Each row was made from one path, in order. Every step used is in the known rows, and no mark comes twice. Write each row's path.
In the rows, 128 means zero.
Known rows
fasip, pozuv: [165 125  97 139 109 159 117 225  89 105  98 177 141 166 142 180 155 210
 144 134 139  70 183]
dopas, povi, nipili, madop: [130 157 157  97 143  90 122  76 102 138  84 139  44 121 139 124 160 135
 110 128  96 146 111]
pozuv, nipili: [118 154 146 126  89 162 110 108  79  69 114 139 134  98 114 112  97 143
  99 150 145 168 129]
pozuv, madop: [113 111 102 130  98 147 132 123 100  75 154 153  97 151 125 108 117 129
 101 135 104 139 147]
dopas, povi, nipili: [119 148 112  79 111  93 109 122  97  88  67 147 120  98 131 105 184 185
  84 108  98 118  78]
dopas, povi, nipili, madop, vurin: [ 85 139 128 127 187 153 135 114 145 158 124 142  99  80 103 163 162  95
 165 178 126 136 142]
dopas, povi, madop, vurin: [ 56 122 109 126 177 137 121 128 157 119 141 154 146 107 114 139 157 115
 166 161 107 120 101]
fasip, nipili, pozuv, vurin: [109 141 119 168  78 157 129  93 108 128 154 145 132 114 120 158 135 109
 125 124 139  92 177]
madop, vurin: [ 79 115  99 132 152 197 149 155 155 122 165 164 173  87 111 170 155 118
 180 188 137  98 156]
vurin, nipili: [205 132 150  71  99 136 172 172 154 128 114 126 184 158 170 130 146 162
 117 111 159  94 125]
fasip, nipili, pozuv: [171 131 131 117  89 103 123 119 135 138 127 165 122 110 135 156 120 190
 117  87 142  94 168]
kupim, povi: [128  80  58 152  78 145 121 133 133  51 191 134 161  84 173 152 196 182
 133 161 117 106 115]
pozuv, vurin, povi, dopas: [131 131  92 138  96 139 121 177  92 117 141  84 190 202 143  93 130 117
 126  96 103  60  65]
fasip, nipili, madop, vurin, povi, dopas: [155 128  88 121 148 138 122 201 127 151 137  88 173 194 123 121 128 122
 149  91 115  62  86]
kupim, povi, nipili, madop, vurin: [ 96 112 114 143 185 159 137 120 159 150 145 124 117  54 103 166 158 101
 171 173 136 149 154]
povi, nipili, pozuv, madop, vurin: [ 85 111 113 158 158 148 130 123 144 136 144 140 116  68  81 138 112  97
 142 156 148 162 167]
vurin, povi, nipili, pozuv, madop: [149 112 127 138 102  78 105 102 121 123 113 116  85 127 110  84  81 131
  64  90 130 194 136]
dopas, povi, madop, vurin, nipili: [160 131 145  87 156 125 154 167 181 149 112 118 180 141 141 134 153 124
 141 123 155 116 105]
kupim, povi, madop, vurin: [ 72  81  88 149 175 143 125 138 176 108 171 128 172  68 111 143 150 124
 176 152 120 139 118]
fasip, pozuv, nipili, madop: [150 164 172 147 135 144 109 109  76 133  95 137  49 138 122 150 103 126
 127 153 141 169 172]
povi, dopas: [117 138 114 113 104 135 139 164  67  86 134 133 157 147 149 103 141 168
 152  98  94  37  74]

Which path is each row?
[149 137 149 113 146 104 124  95 133 167  99  93  88 141 124 113 119 103
 100 111 118 173 129] -> pozuv, vurin, povi, nipili, madop
[ 78 123 107 156 153 141 117 115 135 131 138 147 101  80  88 141 136  93
 137 168 138 153 148] -> dopas, povi, nipili, pozuv, madop, vurin
[189 148 184  91 136 122 165 111 143 166 118 124  89 160 167 143 133 121
 134 131 138 129 143] -> vurin, nipili, madop
[ 87 127 131 139 177 183 152 122 154 157 163 152 113  97 114 176 145  88
 187 197 132 122 166] -> nipili, madop, vurin
[171 116 163 138 123  78 135 111 181 164 129 112 146  80 149 139 115 144
 134 113 175 148 129] -> kupim, povi, madop, vurin, nipili, pozuv
[142  98 123  92 137  65 109 139 175 122 120 103 174 187 143  69  89 157
  93  68  96 161  65] -> vurin, povi, madop
[149 156 131 151 100 166  92 168  59  81  82 146 124 126 105 142 105 172
 106 142 163 153 166] -> fasip, pozuv, nipili
[118 103 119 118 131  85 109 124 163 124 130  93 174 188 131  74  94 120
  94  78  99 161  77] -> pozuv, vurin, povi, madop
[163 122 149 135  91 100 134 107 122 123 131 130  86 143 135 106  91 124
  88 108 145 162 151] -> vurin, nipili, pozuv, madop
[181 153 173 131 133 143 158 128 123 174 111 116  86 173 154 161 140  97
 140 139 151 120 172] -> fasip, pozuv, vurin, nipili, madop
[137 138 110 137 142 138 113 174 108 140 128  79 163 175 120 103 106 102
 141 113 125 101  72] -> pozuv, nipili, madop, vurin, povi, dopas
[123 118 134 151  90 107 121  88 102 105 147 153  71 128 128 108  93 129
  96 127 124 161 153] -> nipili, pozuv, madop
[ 68 105 118 126 182 146 136 138 169 127 149 144 167  90 102 134 125 119
 174 146 119 132 125] -> povi, madop, vurin
[136 122  98 144 127 120 114 180 117 141 140  86 166 179 124  99 106 114
 136 100 121  92  77] -> nipili, pozuv, madop, vurin, povi, dopas
[123 107 135 128 127  65 102 107 165 138 126  92 161 174 134  73  82 121
  94  73 108 172  81] -> nipili, pozuv, vurin, povi, madop
[165 133 151  92 149  89 125 106 142 165  91 101  87 141 130 111 117 130
  98 103 115 173 121] -> vurin, povi, nipili, madop
[149 115 110 141  95 114 118 111 112 109 143 152  76 137 113 123  97 142
  91  96 127 142 173] -> fasip, nipili, pozuv, madop
[165 153 179 118 127 140 165  96 133 167 130 113  89 160 158 146 137  83
 135 142 142 128 154] -> pozuv, vurin, nipili, madop
[ 87 133 130  94 128  66 103  96 118  83 110 154 112 157 156  92 152 166
 112 103  68 122  52] -> dopas, povi, madop
[ 92 127 133 126 193 160 144 122 153 163 128 135 113  70  95 158 140  97
 170 168 136 144 159] -> povi, nipili, madop, vurin
[ 84 142 144 151 175 188 135 107 136 147 145 138 105  82  94 165 121  74
 172 199 148 161 167] -> pozuv, nipili, madop, vurin
[ 83 143 140 179  73 151 131  72  99 122 158 142 128 103 135 142 131  97
 129 155 137 110 159] -> nipili, pozuv, vurin
[171 141 145 111  90 164 170 152 140 133 128 111 184 156 157 137 152 112
 118 125 162  94 141] -> pozuv, vurin, nipili
[135 137 107 150  93 120 114 158  92 130 138  82 176 190 144  95 116 117
 123  90 114  70  69] -> nipili, pozuv, vurin, povi, dopas
[145 134 164 116 101  63 119  87 121 139  86 141 114  57 130 109 103 185
  99  89 140 151 127] -> povi, nipili, pozuv
